Each row was made from one small tree. The marks that hang from a mark follow it in brackets, in the order of their numbers. Every link used is in the known rows. Write each row's tree.
Known rows:
z908{z106{z258}}: [-14  -4  -5 -27 -14  -1  -3  10   0  -4  15 -15  -5  -2   3  20  10  -8
  -2   8   9]
z106{z258{z68} z383}: [-19 -22 -16 -24  -7  -5  -3  14  -3  -4  10  -6   0   2  -1  25   2 -21
   6  15  10]
z908{z106{z258{z677}}}: [-16  -3  -7 -27 -16  -2  -3   7  -2  -2  14 -12  -2  -1   5  20  10 -10
   2   7  12]
z68{z258{z106 z677}}: [-16 -10   7 -24 -17  -2   4   3  -8   4  12   2   3   6  -5   7   4   8
   1   6   7]
z110{z68{z258 z383} z387}: [-20  -5  -6 -14  -9   2  -7  15   3 -12  20  21   9  -2 -16   2  13  22
   4  10  29]
z68{z110{z387} z383}: [ -4 -14 -20  -7   1   9  -3   2   2  -5  18  13  -3   9   3   7   3  17
  -4   5  29]
z387{z110{z68}}: [-17  -4 -30 -12 -10   4   8   4  -8   0  11  -5   0  -1  -3  13  14   4
  -5  -4  22]
z387{z110{z68{z258{z106 z677} z383}}}: [-17  -7 -19 -18 -14  -3   6   5  -7   2  12   0   8   5 -10   3  13  11
  -3   2  25]
z908{z106{z258{z68 z677} z383}}: [-17  -6  -8 -30 -15  -6  -6   9  -4  -1  13 -12   0   4   1  20  10 -17
   6  11  13]
z68{z110{z387} z258{z677} z383{z106}}: [ -4 -12  -1 -24 -11  -3  -9   4   1  -7  21  18   1  12  -8  -3   7  24
  -1  12  35]
z908{z106}: [-11   0  -9 -20 -13   6  -4   4  -4   0  16 -12  -5   0   3  16  11  -2
   0  -1   9]
z106{z258{z677}}: [-19 -14 -17 -21 -12  -3   2   5  -4  -2  10  -3   0  -4   8  27   3 -12
   4   9  13]
z908{z106{z258{z68{z110{z387} z383}}}}: [-14  -8  -4 -26 -11   3  -2  16   4  -5  18  -8  -7   0   0  10   9  -1
  -4   9  16]
z383{z68 z106{z258}}: [-16  -1   0 -16 -16   5  -3   2   1  -1  24 -18  -4 -10  -7  11  10  -2
  -2  13  11]
z68{z110 z383{z106{z258}}}: [ -6 -17 -14 -14  -8   1  -6   6   5  -4  21  -3  -6   6  -1   8   3   6
  -8  10  22]
z908{z106{z383}}: [-10  -1 -10 -22 -12  -1 -10   1  -6   0  14 -11  -1   7   0  22  10 -10
   6   5  12]
z258{z106}: [-14 -10   6  -9 -13   8   8   4  -3   6  14 -13  -2   4   1  13   1   1
  -4   1   1]
z110{z387}: [ -9  -8 -10 -12  -4  10   1   4  -3  -7  15   8  -1  -1   4  21   6   5
   5   3  21]
z68{z110}: [-10 -10 -22  -8  -1  11   6  -2  -4   0  14   2 -14   3   5  15   4   9
  -9  -3  15]
z383{z68}: [-17   2 -19  -5  -6  13   2  -6  -8   4  18  -5  -2  -7  -2  11   9   7
   1   1   9]

Write each row's tree:
[ -7 -16  -4 -25 -16  -4 -15  11  -2  -5  19   2   5   5 -11   2   6  10
   1  11  16]
z68{z258 z383{z106}}
[-15  -7 -32 -11 -10   2   4   5  -7   1  12  -3   4   1  -4   9  13   6
  -3  -2  25]
z387{z110{z68{z383}}}
[-17  -6 -24 -19 -11   0   7   6  -9  -1  11  -1   1   0  -8   9  15   9
  -5   0  22]
z387{z110{z68{z258}}}
[-12 -12 -20 -13 -11  10   0   8  -2   0  19   8  -3   2   4  -3   7   6
   2  -2  26]
z258{z68{z110{z387} z383{z106}} z677}
[-17 -11   4 -13 -11   7  12   5  -4   8  14   2  -2  12   1   2   2   0
   1   3  16]
z258{z68{z110{z387}} z106{z383} z677}
[-23  -4 -12 -15 -19  -3  -9  10  -1  -4  20   7   8  -3 -15   0  13  12
   3   6  21]
z110{z68{z258{z677} z383{z106}}}
[-14  -8  -3 -29 -10  -2  -5  13   1  -6  15  -8  -5   5  -2  17   9 -10
   1  13  17]
z908{z106{z258{z68{z110{z387}}} z383}}
[-14 -18 -27  -9  -2  14   2  13  -2   1  17   3  -9   1   2  -1   4   7
  -7  -4  13]
z258{z68{z110 z383}}
[-14   2 -15  -4   0  16   6  -7  -3   1  20   4  -7  -3  -2   7   9  18
  -5   3  19]
z383{z68{z110{z387}}}
[-18 -16 -17 -24 -11 -12  -5   1  -7  -2   7  -2   7   6   4  34   2 -23
  13  17  17]
z106{z258{z677} z383}
[-21 -10   0 -12 -17  11  13   9  -6  11  13  -8  -1   0   4   1   4  -3
   0  -5   2]
z258{z68 z106 z677}
[-20  -4 -14  -4  -8   7  -5  11   3  -9  20  15   8  -5  -9   8  12  15
   5   5  29]
z110{z68{z383} z387}
[-18  -5  -8 -28 -16   1  -1  12  -2  -1  14 -12  -5  -3   4  14  11 -10
   1   5  10]
z908{z106{z258{z68 z677}}}
[-13 -12  -1 -23 -17   2   0  12   3  -5  20  -8  -8  -3   1  14   7  -7
  -1   8  18]
z383{z106{z258{z68{z110{z387}} z677}}}
[-12  -4 -17  -9  -1   5  -4  -9  -8   0  15   3   0   7  -4  18   6   2
   6   9  20]
z106{z383{z68{z110{z387}}}}
[-16  -4 -16 -17  -8  -2  -8  -8 -13   2  13   3   7   6  -8  17   8  -2
  11  11  15]
z106{z383{z68{z258{z677}}}}
[-24   0   9 -15 -14   2   4  11   1  -7  18  16   6  -2 -15   4  12  19
   3   8  24]
z110{z68{z258{z106 z677}} z387}
[-17 -11 -10 -18  -2  -4  -2  -1  -1  -4  14   0   0   4  -5  24   4  -7
   4  22  20]
z106{z258 z383{z68{z110{z387}}}}
[-15  -8   2 -13 -17  -2   4  -6  -9  10  10  -7   8  12   3  18   1  -9
   9   5  10]
z258{z106{z383} z677}
[-19   0   2 -14 -10   8   4  -1  -6   5  18  -4   1  -3 -12   1   8  16
  -3   8   5]
z383{z68{z258{z106}}}
[-17 -22 -13 -24  -3  -3   0  13   0  -7  12   1  -4   5  -2  22   2 -14
   2  17  17]
z106{z258{z68{z110{z387}}} z383}
[-13  -5 -11 -15  -2   1  -5  -6  -8  -1  15   8   1   9 -10  14   7   7
   5  13  20]
z106{z383{z68{z110{z387} z258}}}
[-18 -14 -31 -12 -11   8  -1   9  -9   5  14   3   4  -2   7   3   6  -3
   8  -6  15]
z258{z68{z383} z677}
[-13 -16 -19 -13 -11  11  -5  17  -2   0  19  -6  -3  -3   0   1   6  -2
   0  -2  10]
z258{z68{z383{z106}}}
[ -7 -16 -16 -14 -10   0  -6   4   4  -3  20  -2  -4   6   1   8   3   5
  -6   9  24]
z68{z110 z383{z106{z258{z677}}}}
[-16  -7 -27 -16 -15  -3   3   6  -5   0  14  -6   6   0  -4  10  14   1
  -2   3  28]
z387{z110{z68{z383{z106{z258{z677}}}}}}
[-12 -13   8 -21  -7   3   9   4   0   1  15   5 -11  10  -9   2   2  21
 -14   7  10]
z68{z110 z258{z106}}
